Each row comes from the steps of one path. Every step used is in the known rows, and no mark comes twice. Write the path behind each row, first mark first.
Known rows:
rubu, badov: [ -5   3  -6  11  -3  -3  32   8 -16  -2 -13   8  -4  -2  27   7  -5   6
  -7   6  15   1  -3  -2 -19  -5   6  -9  -6  -5  -2   1  -1]
mele, nomigin, gefir, gizi, sokim, luti, mobaf, peduvat: [  5  -9  12  14  -5 -42  11  17  -6  -1 -19  25   6   4  23 -11  23  -6
   6  -1   7 -16   7   8   3 -10   8  -8 -23  -9  -8  -5 -25]
sokim, luti, mobaf: [ 16   2   0   5   2 -29  18   3   0  11  -9   9   1   1  20  -8   3   3
  10  -3  15 -11  -1  -3  -4  -1  16  -5 -12 -10   6   5 -19]
mobaf, luti, sokim, gizi, gefir, lasovab: [ -1 -12  13  18   3 -30  19  16  -6  14  -2  19   1   1  10 -18   4  -3
 -11  -7  15   0 -10  25 -22  -7  13 -16 -20 -23  18  15  -9]
zopod, gefir, lasovab: [ -7  -9  -4  10   5   1  17  23  -3  -1   0   6  -5  10  12   0   0  -4
  -4  -4  17  10  -1   2 -15  -8   2 -13  -5 -12  12   3  -7]
badov, rubu: [ -1  -5   0   6  -1   1  25   7  -8  -2 -18  10  -6   5  26   4  -4   7
  -5   2  29 -13   7   4 -20  -1   0  -3 -16 -10   0   1  -4]
nomigin, gefir, gizi, sokim, luti: [  2  -5  -3  -2   5 -41   4  13   4  10   5   8  -4   2   1 -12   9  12
   0   2  12 -13   6   8   0  -5  15 -13 -20 -11   2   2 -23]
zopod, badov, rubu, mobaf, luti, sokim, gizi: [  7  -3  -1  17   5 -27  11   3 -16  20 -11  15  -9   3  29   2   4  -1
  -6  -4  26 -17 -17  14 -26   1  13 -13 -13 -29  11  11   3]
mobaf, luti, sokim, gizi: [  3  -6   4  14   4 -40   5   6  -6  21  -1  15  -5  -2  17  -4  10   3
   1 -10  16 -12 -12  19 -15  -1  19 -16 -17 -24   8  15  -8]
gitaz, lasovab, gefir, gizi, sokim, luti, mobaf, peduvat: [  9 -23   5  11   1 -36  11   2  -4   3  -6   9   5   0  22 -12  16  -3
   4  -3   5 -16   1  -1   0  -8   0 -13 -13 -20  -2  -3 -19]
mobaf, luti, sokim, gizi, gefir, nomigin, mele, peduvat: [ 13 -14  10   3  -6 -26  10  15   3  12 -23  14  -9   2   7 -11  11 -14
  -8   2  16 -17  -6  35  -5  12  -1 -17 -33  -4   1  15 -30]
rubu, mobaf, peduvat: [ -6  -7  10  14  -1   2  15  16 -14  -6 -19  17   2   1  45   2  12 -11
  -1   3  21 -27  -7   0 -20  -7  -1  -4  -8  -3  -9   6   0]
gitaz, lasovab, gefir, nomigin, mele: [ 18 -21  -5 -15   4   5  17  15   8   2 -20 -16  -2  12  -6   2   5  -6
  -9   4  20 -11  -1  10   4   0 -24 -19 -13  -3  -4  -6 -27]
luti, sokim, gizi, gefir, nomigin, mele, peduvat, mobaf: [ 22  -7  19  -1  -4 -17  16  14   5  13 -34  14   1   2  14 -10  10 -18
  -2  13  12  -9  -9  31  -2   9  -6 -18 -33 -12  -5  11 -31]
luti, mobaf: [ 11   3   3   4   2 -14  23   3  -6   9 -13  13   5   0  24   0   2  -2
  13   3  16  -7  -2  -6   1  -6   8  -7 -12  -6  -2   0 -14]
mele, peduvat, mobaf: [ 12   1  18   6  -6   0  16  11   2   1 -30  16  10  -3  32  -6   6  -9
   7  12   1 -10   2  11   0   2  -4 -10 -18  -8  -8   5 -18]
peduvat, mele, nomigin, gefir, lasovab: [  4  -2  21   9  -7  -4  18  44  -1   3 -31   9  12   9   6  -7   9 -11
  -3   5   1   2  12  22   2  -9  -5  -8 -23  -6  -1 -12 -21]
mele, peduvat, mobaf, luti: [  9  -4  13  12  -6  -7  17   6  -2   1 -24  20  15  -3  40  -4   9  -7
   3  -1   1 -19  -6  14  -6  -5   2  -9 -11 -15   2  11 -13]
gizi, sokim: [ -5  -3   2  -4   0 -30  14   3  -2   5  -1   9  -2  -4   5  -1   4  13
  -3   7  18  -7  -1   5  -2  -5   9 -14 -21  -4  -2   8 -12]
gefir, nomigin, mele: [  9  -8  -7 -10  -3   3  19  16   4   1 -20   0  -6  10   2   4   5  -7
  -5   4  30 -13  -2  14   0   1 -11 -15 -23   2  -7   1 -28]
sokim, gizi, gefir, lasovab: [ -2 -11  15  17   1 -19  21  21  -2   7  -4  14   0   0   7 -19  -1  -1
 -10   2  14   1  -5  22 -20  -4   5  -9 -19 -19  14  12  -8]
gefir, nomigin, mele, peduvat: [ 11  -9   3  -3  -9   0  13  18   4   0 -26   7  -9   4   8  -4   6 -13
  -2  10  17 -15   5  21   2  11 -11 -13 -30   6  -9   3 -32]
rubu, mobaf, peduvat, mele, nomigin, gefir, gizi, sokim: [ -3  -5  17   2  -1 -22   3  26  -7   8 -15  22   8   1  19  -6  17 -10
  -2  16  13 -15   3  18   9 -11  -3 -15 -29  -4 -17 -10 -21]
badov, rubu, mobaf, luti: [  4  -3   1  10   4   6  19   5 -13   4 -15  15   2   4  48   8   0  -3
  -9  -4  32 -27 -13   3 -27  -9   5  -6  -5 -13   8   8   2]
mele, nomigin, gefir: [  4   4  17   3   0 -14  13  36   1  -2 -32  11  10   7   7   0  15   0
   2   5   2  -8  16  13   7 -10  -2  -4 -11  10 -10  -9 -15]
luti, sokim, gizi: [  3  -3   5  10   6 -36   5   9  -5  21  -2  11  -9  -2  11  -5   7   3
   3  -3  18  -6  -7  15 -11   3  16 -16 -20 -18   2  11 -10]
luti, sokim: [ -2   1   1   1   6 -23  11   8  -8  15  -6  11  -4   2  15   0   7   2
   5  -3  20  -5   2   4  -5  -5  14 -19 -16  -3  -2   5 -13]
luti, sokim, gizi, gefir, lasovab, gitaz: [  8 -12  20  19  13 -22  10  11  -2  13  -2   0   3   0   5 -15   4  -7
 -10   2   6   5   0  21 -11  -3  -1 -17 -10 -23  16   2 -11]
gefir, nomigin, mele, peduvat, mobaf, luti: [ 16  -9   7   4  -8   0  19   8   2   0 -29  15  11   4  29  -1  11 -14
  -1   0  10 -19  -9  20  -3  -2  -6 -14 -19 -13   0   8 -24]
peduvat, mele, nomigin, gefir: [  5   3  25   2  -5 -13  13  42   3   5 -41   9  16   5  10  -1  15  -7
   2   9  -3  -9  15  22  11  -5  -7  -1 -18   7 -14  -9 -18]
peduvat, mobaf: [  9   2  11   3   0   1  21   9   0   2 -23  11  13   1  29  -1   4  -3
   6   8  10  -8  -3   4  -3  -7  -2 -10 -11 -13  -6   3 -12]
gitaz, lasovab, gefir, nomigin: [ 11 -26  -6 -14  11   6  19   9   5  -3  -7 -18   1   7  -7   2   0   2
  -2  -1  12  -2   4   3   6  -3 -24 -24  -2  -3   6  -9 -14]
gitaz, lasovab: [  9  -9   7   8   8 -10   9   5  -3   5  -7 -11   8   0  15  -2   3   4
  -2   5  11  -3   6   6  -4  -4  -8 -10  -1  -8   0  -1  -9]

Which path is each row?
[  9  -4   8  13   4 -36   8   5  -4  22  -8  16   1  -1  23  -4  11  -1
   3  -7  13 -10 -15  19 -13  -2  16 -18 -17 -29   6  14 -10]	peduvat, mobaf, luti, sokim, gizi
[  5 -11  18  17  11  -4  16  12  -1   2  -6  -1   9   1  10 -13   0  -6
 -10   4   4   3   5  14  -9  -7  -8 -11  -4 -15  14  -1 -10]	gizi, gefir, lasovab, gitaz
[ 10 -11   2  -7   2 -21  18  16   4  13 -17   5  -9   8  -5  -6   8  -8
 -10   4  32 -10  -9  27  -7   5  -3 -19 -29  -3  -2  10 -27]	luti, sokim, gizi, gefir, nomigin, mele
[  7  -3   7  10  -1  -6  20   4  -3   2 -18  17  18   1  38   0   9  -2
   2  -5   8 -16 -10   8  -9 -12   4  -9  -5 -19   3  10  -8]	peduvat, mobaf, luti
[  1 -14   2  -4   8 -26  20  10   0   9  -4   8  -7   2  -5  -7   3   0
  -4   0  25  -1  -7  24  -8   3   1 -22 -20  -2   9  11 -14]	luti, sokim, gizi, gefir, nomigin
[  0  -1  28   8  -9 -15  14  44   0  -1 -45  13  17   5  17  -2  21 -11
   2   6  -5 -14  16  24   7  -6  -8   1 -20   6 -17  -9 -16]	mobaf, peduvat, mele, nomigin, gefir
[  3 -17  15   6  -8 -27  14  15  -1  12 -18  14  10  -3  24 -14  13 -11
   6   3   1 -19   0  13   7  -1  -3  -8 -28 -20 -10  -2 -22]	lasovab, gefir, gizi, sokim, luti, mobaf, peduvat, mele
[ -7  -8  16   3  -4 -30   5  25  -4   5 -14  23   9   1  10  -8  18  -5
   0  12   6 -11  10  20  13 -11  -2 -14 -32  -5 -17  -9 -24]	mobaf, peduvat, mele, nomigin, gefir, gizi, sokim
[  3 -10   4  11  -4 -38  15  13  -6   2 -14  21   3   4  23  -8  20  -5
   9  -1   6 -20   3   1  -2 -10  13  -7 -21 -13  -6  -1 -19]	nomigin, gefir, gizi, sokim, luti, mobaf, peduvat
[  2  -4  -1   0   0 -44   9   4   5   7   2   3  -6  -2   3 -10   5  17
  -6  -1  17 -12   1   8  -9   2  16  -9 -19  -9   8  14 -18]	gizi, sokim, luti
[  2  -4  31  18 -13 -19  12  25  -6   0 -36  22  17  -2  31 -10  17 -16
   2   4   7 -10   9  25   7  -2 -10  -2 -26   0 -15  -4 -23]	luti, mobaf, peduvat, mele, nomigin
[ 14 -12  23  22  12 -20  13   7  -2  14  -9   4  12   1  16 -14   7 -12
 -10  -1   1   2  -8  24 -13  -7  -1 -18  -8 -33  19   5 -12]	peduvat, mobaf, luti, sokim, gizi, gefir, lasovab, gitaz
[ 11 -13   0  -4   1 -24  18  13   2  13 -17   8  -5   8   0  -4  10  -9
 -12  -3  30 -14 -13  29  -9   2   0 -18 -26  -7   2  13 -26]	mobaf, luti, sokim, gizi, gefir, nomigin, mele
[ -3 -12   0  -7   6  -7  27  12   1  -4  -8   7   1   3   0  -5   0   1
  -4   3  23  -3   0  16  -5  -2  -7 -16 -14   8   5   7 -12]	gizi, gefir, nomigin
[  6  -5  16  12  -2 -21   6  32  -3   6 -21  24  13   6  23 -14  19 -15
  11   4   2 -15  14  17  14 -10  -2  -7 -22  -7 -15 -17 -30]	sokim, luti, mobaf, peduvat, mele, nomigin, gefir, gizi
[  7 -13  20  20  11 -13  12  12   1   6  -3  -1   6  -1   7 -16   1  -5
 -11   4   3   2   0  20 -12  -3  -6 -10  -7 -23  16   2  -9]	sokim, gizi, gefir, lasovab, gitaz
[ 28 -15  14  -7  -3   7  16  13   9   2 -37  -5   9   5  14  -4   7 -17
  -2  14   3  -9  -1  16   8   5 -25 -18 -18 -11  -8  -3 -31]	gitaz, lasovab, gefir, nomigin, mele, peduvat, mobaf
[ 11  -7  24  11   0 -41  13  11   1  20 -24  22   4  -3  18 -18  12  -9
 -10   4  11 -15 -14  34 -15   4   8 -11 -25 -16   2  24 -18]	nomigin, mele, peduvat, mobaf, luti, sokim, gizi, gefir
[ -3  -3   7  -3   4 -30   4  18  -2   5  -3  19   3   1   2  -6  12   5
   0  11  13  -5  10  11  14 -14   3 -18 -24  -2 -10 -10 -24]	mele, nomigin, gefir, gizi, sokim
[  1   0  27  11  -8 -12   7  27  -1   4 -28  14  14  -2  21 -10   9  -7
  -3   7  10  -5  12  28   9   0 -11  -4 -22   3 -11  -3 -22]	peduvat, mele, nomigin
[ -3  -8  20  13 -10   7  20  22 -11   5 -35  14   7   1  47   0   7 -18
  -4   9  19 -26  -3  16 -18   3  -9   2 -24 -12 -12   3  -4]	badov, rubu, mobaf, peduvat, mele
[ -2  -4  32  18 -10  -6   7  30  -8  -1 -35  19  14  -1  37  -8  15 -18
  -5   8  13 -16   5  26   0  -1 -13  -2 -22   3 -16  -3 -17]	rubu, mobaf, peduvat, mele, nomigin
[ -5  -7  31  19 -13 -15   9  29  -4  -4 -34  19  15  -2  29 -11  17 -12
  -3   3   6 -12  12  29   4  -1 -12  -2 -24   2 -15  -3 -20]	mobaf, peduvat, mele, nomigin
[ 17 -11   5  -4   0 -20  21  12   4  13 -24   9   1   9   5  -4  11 -12
 -11   1  27 -12 -16  29  -8   1  -3 -20 -27 -13   1  13 -28]	peduvat, mobaf, luti, sokim, gizi, gefir, nomigin, mele
[ 13  -8  10  -1  -1 -23  18   7  -3  14 -25  18   5   5  19  -5  14 -15
  -4  -3  17 -11 -10  25  -4  -2   5 -25 -25  -9   2  12 -26]	gizi, gefir, nomigin, mele, peduvat, mobaf, luti, sokim
[ 18  -6  18  -3  -7   0  22  15   6   1 -38  13   7   2  19  -8   7 -17
  -3  16  10 -11  -3  24   1   6 -13 -13 -27  -3  -9   8 -29]	gizi, gefir, nomigin, mele, peduvat, mobaf
[  7 -11  22  19  -2 -27  19  17  -3  13 -14  23   4   0  17 -20   6 -11
  -9   0   7  -1 -11  30 -18  -3   9 -17 -26 -26  16  15 -15]	mele, peduvat, mobaf, luti, sokim, gizi, gefir, lasovab
[ 10  -1  26   5 -10 -41  13  36   2   6 -42  13  14   5   9  -6  23  -8
   1   5  -4 -12  11  22  10  -4   2  -1 -27   0 -11  -6 -24]	gizi, sokim, luti, mobaf, peduvat, mele, nomigin, gefir
[ -2  -6  16   9   8 -42  14  11  -2  17  -6  17  -2  -5   9 -16   6   4
  -6   2  16  -7  -7  23 -16   1  13 -11 -17  -9   5  20  -6]	luti, sokim, gizi, gefir
[  3  -7  18  15 -13 -22  19  18  -3   9 -29  13  12  -2  34  -9  13 -14
   8   1   3 -19   0  16  -4   4   2   3 -25 -14  -8   5 -16]	sokim, luti, mobaf, peduvat, mele
[ 13  -1  -3   1   4 -41  12  -3  -1  15   5  15  -2  -1  14 -11   4   5
   8   2  19  -9  -2  -2   4  -5  17 -13 -21 -15   4   1 -26]	gefir, gizi, sokim, luti, mobaf
[  8 -11  29  21  -1  -3  11  34  -1  -1 -31  -1  17   6  13  -6  15 -19
  -5   5 -11  -2  15  23   2  -7 -16  -7 -13 -14   1 -16 -17]	mobaf, peduvat, mele, nomigin, gefir, lasovab, gitaz
[ 18   1  13   1  -1 -44  10  15   2  18 -15  16   8   2   9 -13  11  -4
   7   6   8  -7   5  12  15  -4  10  -9 -28 -11  -3  -7 -33]	peduvat, mele, nomigin, gefir, gizi, sokim, luti, mobaf
[  5   1   3   3   6  16  20  10 -13   4 -18  10  -7   6  41   8  -6  -4
  -8  10  40 -21  -7  -3 -26  -3  -1  -5 -10  -6  -1   1   1]	badov, rubu, mobaf
[ 13  -1  10   5  -3 -22  12   7  -5  17 -25  19   5   3  29  -2  15 -13
   1  -3  13 -15  -7  17  -4  -3  10 -20 -22 -14  -3  10 -24]	nomigin, mele, peduvat, mobaf, luti, sokim
[  3  -8  18  11 -14 -34  19  14  -3  11 -25  13  10  -3  27  -9  14 -10
   4   4   5 -17  -2  18  -2   3   4  -1 -31 -15  -8   7 -18]	gizi, sokim, luti, mobaf, peduvat, mele
[ 21 -12   0  -3  10 -39   9  -5   2  17   4   0   2   0   7 -13   4   5
   5   2  10  -6  -1  -5   9  -5   5 -17 -12 -19   6  -4 -25]	gitaz, lasovab, gefir, gizi, sokim, luti, mobaf
[ 10 -22   6  -3  12  -3  12   9   4   3  -9 -16   8   1   7  -4   2   7
  -3   1   0  -8   6  -3   2  -6 -18 -14   6  -9   1  -5  -7]	gitaz, lasovab, gefir
[ 18   0  17   3 -10   1  16  15   5   3 -38  13   8   1  29  -6   8 -15
   2  15   6 -15  -1  16   0   4  -8  -8 -25  -9 -13   5 -27]	nomigin, mele, peduvat, mobaf
[ 12  -6  26  15   4  -1  10  32   2   5 -26  -5  16   6   7  -6   9 -15
  -5   7  -8   3  14  22   7  -6 -15  -9 -11 -13   4 -16 -19]	peduvat, mele, nomigin, gefir, lasovab, gitaz
[ 17   1   6   1   3 -45  10  11   1  13  -9  17   3   3   8 -11  11   2
   7   3  12  -7   5   4  12  -8  14 -12 -22  -8   0  -6 -31]	mele, nomigin, gefir, gizi, sokim, luti, mobaf
[  1 -11   3  15  -4 -38  14   4  -8   1  -6  23   1   0  29 -11  16  -3
   8  -3  14 -18   0   2  -4  -7  12  -9 -22 -16  -4   2 -20]	gefir, gizi, sokim, luti, mobaf, peduvat
[ 11   0  27   9  -9 -29  15  40   2   4 -45  13  16   7  16  -6  22 -12
   5   3  -6 -15  13  21   7  -3  -1   2 -21   1 -12  -8 -22]	sokim, luti, mobaf, peduvat, mele, nomigin, gefir
[  5  -6  29  15 -14 -40   8  21  -2   4 -30  19  12  -3  22 -15  18  -9
  -3   3   8 -10   8  28   7   1  -3  -4 -32  -4  -9   1 -28]	gizi, sokim, luti, mobaf, peduvat, mele, nomigin
[  2   1   2   5   9 -16  10   5 -14  18  -6  16   0   2  34   4   9  -5
   0  -7  27 -17 -12   4 -14 -10  16 -21  -9  -8   4   9  -7]	rubu, mobaf, luti, sokim
[  3  -8   6  18  -6 -29  20   8  -7  -2 -18  17   4   1  33  -7  15  -5
   8  -7  10 -20   0   0 -12  -4  11  -2 -15 -11  -2   7 -13]	sokim, luti, mobaf, peduvat
